Each row was made from one walk, in order. Every step used is in the known rows, and no mark comes twice. Write each row's walk.
Known rows:
tunor/ruza/sopam/vigut/nasaz/vufef: [ 23.2  -2.1  18.9  -5.2 -11.6  22.9   6.2  31.8 -11.2  -6.4  -2.5  -0.4
  -8.3  59.5  53.2 -34.7  32.8  10.1 -20.8 -20.6 -14.1 -35.9 -11.5]
sopam/ruza/tunor: [ 35.3  52.3  -7.0 -21.7  16.6   2.2  -6.4   3.2 -51.2 -20.6 -17.5 -28.4
 -60.1  19.7 -30.5  27.1  -7.0 -24.3 -16.2   5.1   6.3 -31.1  14.1]
zozo/vufef/tunor/ruza/sopam: [ 16.6 -15.7  -0.4  17.1 -20.9  -5.7  32.1  28.1   3.5  17.4 -16.2 -17.2
 -62.2  17.5   8.3 -14.5   0.1  -1.0 -29.2  69.0 -12.6  -0.7   0.1]
zozo/vigut/nasaz: [ 10.1 -31.6  -7.2 -21.6   8.1 -18.0 -52.9 -35.1 -23.6 -20.9 -23.1  13.6
  26.9  -1.6  -4.7  44.6   6.9  -5.4  21.2 -20.3 -11.0  24.4 -10.6]
sopam/vigut/nasaz/vufef/zozo: [-10.9  -7.1 -11.1  -8.3  29.1  -5.9 -26.3 -18.3  10.5  -0.6  34.1  18.1
  29.9   9.8  14.3 -37.0   1.2   6.2  28.3 -55.2 -24.8   5.8   1.3]
vufef/tunor: [ -2.6  27.5 -22.4  21.2  28.5 -20.1  10.5 -26.6 -22.5 -35.5   9.4  14.4
 -27.4   7.8 -52.4  -6.1  -8.0  -8.1  -8.7   4.4 -16.1  25.1   4.4]
nasaz/vufef/zozo/vigut: [-24.1  -2.0  18.3 -32.4  32.0  23.3 -12.2 -44.5  24.1  21.7  24.4  11.5
  34.4   0.3 -12.4 -13.1 -22.0 -24.9   6.0   3.8  31.7  47.0   2.7]
nasaz/vigut/zozo/vufef: [ 10.3 -21.7   4.2  27.9  34.3   9.8   2.4   1.5  23.2  -8.4  -6.2  15.2
  38.6 -50.0 -11.3  33.9 -17.7 -21.5  49.0 -12.8  57.7  32.5 -30.5]
tunor/ruza: [ 23.3  42.6   3.1  22.3   9.2  10.3  19.4 -32.2   9.1 -26.8 -15.1  10.7
 -45.8   9.0   0.5   8.8  21.1 -46.0 -22.0  18.9  31.5  14.0 -16.9]
vigut/nasaz/vufef/tunor: [ -8.4  -8.0  28.2   8.1  31.1   5.8   0.6  -2.7 -36.6 -36.5  33.4  38.0
  31.1  36.2 -10.8 -22.9  -2.6  35.5   1.1 -26.2  -2.5  12.3  -4.3]
tunor/vufef: [-34.3  14.2 -20.0  -7.8   7.1   0.8  12.6 -40.4   6.2 -17.0 -19.3   0.5
 -22.4  -0.2 -10.8   8.6 -10.7 -27.1 -10.1  -9.7  26.6  35.5  25.8]
sopam/vigut/zozo/vufef: [ -2.6 -17.0 -47.7 -18.2  -4.2 -28.3 -18.1   1.9  10.2  14.7 -47.3  12.1
  -2.7 -47.3 -11.0   5.5   2.2 -13.3  42.4 -39.3 -14.4  -5.6 -11.8]
sopam/ruza/tunor/vufef/nasaz: [ 11.9  49.0  31.9 -35.4 -44.8  10.8  -1.9  11.9 -28.0   2.4  -5.5 -39.2
 -38.5  24.1  16.6  21.2   4.9  -1.8 -52.3  20.3  -9.5 -60.9  35.3]
zozo/vufef/nasaz/vigut: [ 28.1   1.4  43.2  23.2  10.3  19.3  -2.0  -6.7  20.7 -14.6   8.4  -6.5
  14.3 -42.5  -5.0  64.9 -23.9 -53.3   6.8   2.5  33.0   3.4 -42.8]
nasaz/vufef/zozo: [-17.5  30.4  16.5   2.1  61.2  27.0  18.0 -44.4   9.9   2.4  43.0  17.5
  10.1  12.4 -26.1 -24.8 -24.4 -30.2  -7.0  -6.6  25.5  36.7  -3.9]
sopam/vigut/zozo/vufef/tunor: [-14.3 -24.8 -51.1  -8.7 -14.5 -44.5 -11.4  19.7   6.9  10.2 -26.4  14.3
  -5.5 -36.7 -15.3 -28.0   0.8  29.9  35.4 -22.0 -42.3  -2.7  12.6]
zozo/vufef/tunor/ruza/sopam/vigut/nasaz: [ 19.2 -52.9 -26.4   5.1 -52.8 -37.9  -7.1  55.4  -4.0  20.0 -28.6 -15.9
 -40.6  17.3  45.1 -26.6  23.2  39.2   0.5  18.8 -64.5 -33.4   7.1]
vufef/nasaz/vigut: [ 30.1  43.8  43.1  35.4  24.7  24.3   7.5 -21.5   2.3 -42.1  35.7   0.3
  19.7  -5.4 -21.5  47.3  -3.5 -52.1 -15.6 -10.0  26.3   1.9 -40.6]
tunor/ruza/sopam/vigut/zozo: [ 21.7  20.7 -27.1   8.3 -15.4  -1.9  12.4  26.6   1.3   8.6 -19.1  -0.9
 -36.2  27.3  18.4 -45.3  46.7   5.1 -14.2  -1.8 -29.3 -39.2  -8.3]
ruza/tunor/vufef/nasaz/vigut: [-18.1  21.4  41.2  21.8 -24.7  27.7  20.1  10.3  11.9  -3.7  27.0 -16.6
  19.9   2.7  23.5  24.5 -16.7 -10.4 -24.8   8.3  36.1 -21.4  -2.7]
sopam/ruza/tunor/vufef: [ -1.8  31.8 -12.3 -40.3 -22.1   2.6   4.8   4.7 -27.8  -4.4 -25.2 -40.4
 -51.6  20.1   2.5  12.6  -8.7  -4.0 -19.2  11.3  19.9 -21.3  46.8]
ruza/tunor/vufef: [-37.8  10.7 -12.7 -10.9  -9.3  -0.6  19.1 -11.4 -16.7   0.1 -19.9  -8.1
 -26.7   9.5   0.0   3.8 -24.9  -1.9 -13.1   6.3  25.1   4.8  27.0]

Write each row's walk:
[ 27.0  33.4  45.4  46.6  23.4  24.7   5.3  -3.7   6.5 -26.7  44.5  20.5
  50.2 -10.5 -13.2  24.3  13.1 -13.9  -3.7 -17.5  24.2 -11.3 -40.8] : vufef/nasaz/vigut/zozo
[ -9.5 -18.9  -4.8  -7.3   8.1  -4.9  -3.8  45.4 -46.1 -13.9  23.4   5.6
  10.3  56.0  -0.2 -50.1   3.4  46.8 -11.0 -39.4 -59.1 -27.6  10.9] : ruza/sopam/vigut/nasaz/vufef/tunor
[ 15.6  32.7  42.6   1.4 -39.5  31.2   5.5  45.8   1.7   1.3  24.0 -28.1
  25.4   9.1  36.3  10.1  15.9  26.2 -23.6   6.3  21.0 -57.6  15.5] : sopam/ruza/tunor/vufef/nasaz/vigut/zozo
[-12.4  15.0  38.4  29.8  -9.1  26.1  16.5  -3.7  28.4 -11.8  30.8   4.7
  56.9 -10.1  16.6   6.2  11.8   5.3 -10.8 -13.0  28.4  -0.7  -6.0] : tunor/vufef/nasaz/vigut/zozo
[-22.6  27.2  27.0 -11.9 -30.7   7.0  13.1  -3.1 -15.9   9.5   3.8 -11.3
 -14.5  14.0  12.9  13.7  -9.7   3.0 -43.2  12.6  -3.5 -36.3  11.3] : ruza/tunor/vufef/nasaz
[  0.0  23.1 -44.3  -4.1  14.4 -21.2 -11.1 -12.5  -3.2 -23.2 -16.5  19.1
  -2.7 -12.1 -26.5 -17.1  22.1  -2.8  23.6 -55.3 -24.0  -7.3  -8.3] : sopam/vigut/zozo
[  3.0 -30.6  38.9  -5.0 -28.5  20.2 -10.6   5.4   0.6  -8.2   9.8  27.5
  40.1  33.3  46.2 -23.5  30.2  41.6  -7.1  19.2  12.4  11.4  -3.5] : zozo/vigut/nasaz/vufef/tunor/ruza
[ 17.3 -33.2  16.3  53.4 -13.0  18.1  35.7  61.1  23.6  21.0  12.5 -11.2
   3.7  -0.1  25.7 -25.6   8.9  26.1   0.5  52.4  19.3   2.6 -16.6] : nasaz/vigut/zozo/vufef/tunor/ruza/sopam
[ 22.9  11.2  25.5  -8.6  -0.1  -3.1  -5.8 -23.2  -1.3   0.5 -14.1   2.5
 -13.6 -25.3 -15.8  53.8 -17.5 -46.1 -13.8   6.7  -5.0  -7.6 -31.8] : zozo/vufef/nasaz
[ -4.1 -31.1  35.1 -38.3  18.3  24.2 -37.8 -22.7 -21.8 -13.7  -8.5  27.0
  60.9  16.0  10.5  23.9   0.1   1.9  15.3 -31.2  21.4  21.6 -17.2] : zozo/vigut/nasaz/vufef
[  0.5 -37.5 -16.2 -15.6  17.5 -28.7 -51.7 -46.2   7.5  13.1  12.1   5.3
  30.8 -13.0  -1.1  14.8   3.9   2.5  28.4   0.6 -20.9  33.9   1.3] : vufef/zozo/vigut/nasaz
[-39.0 -58.9 -20.5 -34.6 -18.4 -22.0 -39.9 -43.2  31.6  36.1   2.5  -5.5
  40.0 -10.1  28.9   1.3  -0.9  25.9  21.5  -1.5 -11.9  42.5  37.6] : tunor/vufef/zozo/vigut/nasaz
[  0.8 -15.2 -10.0  -0.4  23.8 -10.6  -6.0 -13.5  -0.5   6.8 -29.4  20.3
   3.2 -34.7 -22.7  26.5 -10.0 -13.2  30.6  -8.5  17.9  19.5 -20.2] : vigut/zozo/vufef
[ 16.9  28.0  -2.7  34.9  -2.4   4.1  39.6  14.7 -15.9  -7.5  12.8  -9.6
 -59.7  50.4  -8.2 -35.3  21.3   0.6 -54.5  51.5 -22.2  -9.2   0.5] : vufef/tunor/ruza/sopam
[-42.3   6.3 -25.9  -4.8  14.9 -10.1  14.2 -52.5  32.7  16.1  13.9  -6.0
 -15.3  -6.9 -10.4 -18.1 -17.5 -19.3  -2.4   5.4   9.5  47.0  39.3] : tunor/vufef/zozo
[ -4.5 -28.4  -3.3  40.3  20.0  -4.7   7.6  18.8  18.5  -6.9  10.3  19.5
  36.4 -40.7 -16.0   1.5 -17.6  20.5  41.8   2.4  25.8  34.7 -15.1] : nasaz/vigut/zozo/vufef/tunor
[ 12.5 -25.2  10.8  57.4 -10.9   8.7  28.2  29.9  46.1   0.7   7.7  16.9
  18.6 -32.3  26.2 -16.1  11.9  19.5  23.6  38.8  47.2  20.3 -17.5] : nasaz/vigut/zozo/vufef/tunor/ruza
[-19.2  -9.8 -21.3 -66.8 -43.6  -5.4 -26.4  -8.4  14.3  51.8 -10.3 -50.0
 -16.5  -1.4  19.6  -3.6 -12.7   6.6  -7.7  39.7  -4.0  -2.1  69.1] : sopam/ruza/tunor/vufef/zozo/vigut
[ 18.3 -11.4  -1.3 -20.7 -25.0 -13.5 -12.2  40.6  -9.9  34.2 -18.2 -14.2
  -6.4  -9.7   0.6   6.7   9.5   4.8  -7.6 -11.9 -68.9 -63.0 -20.8] : ruza/sopam/vigut/zozo/vufef/nasaz
[  1.2 -29.9 -40.6 -24.7  -1.0 -20.0 -11.4  30.7 -11.3  30.3 -43.1  -9.9
 -20.9 -15.6 -13.9  -3.4  -4.1  -3.4  20.4 -17.8 -40.4 -23.1  -8.9] : ruza/sopam/vigut/zozo/vufef
[ -9.3 -38.4 -48.7 -10.2 -13.8 -38.1  -2.1  50.3 -14.1  24.1 -23.4  -8.2
 -21.4  -6.1 -17.5 -36.1  -3.5  40.2  14.3  -3.0 -67.6 -28.0  11.2] : ruza/sopam/vigut/zozo/vufef/tunor
[-10.7 -23.5 -18.0   8.5  11.4 -28.2   2.6   0.9  -5.9   7.2 -10.5  22.9
   1.1 -26.7 -28.4  -5.6  -9.1  28.5  22.8   7.3 -14.4  15.1  -2.9] : vigut/zozo/vufef/tunor
[-14.0  26.3 -19.8 -32.6 -13.4  -3.8   4.2  -7.7   2.4  32.9   8.0 -45.8
 -46.1  11.7   6.2 -17.6 -12.9   2.3 -18.1  28.0   0.1  -7.8  64.8] : sopam/ruza/tunor/vufef/zozo
[ 12.4  19.6   1.6  41.8  46.9  17.8   7.5 -11.0   8.1 -38.4  20.0  19.2
  38.2 -16.3 -25.3  13.7   1.5 -20.6  27.5 -27.7  50.8  30.1 -31.6] : nasaz/vigut/zozo
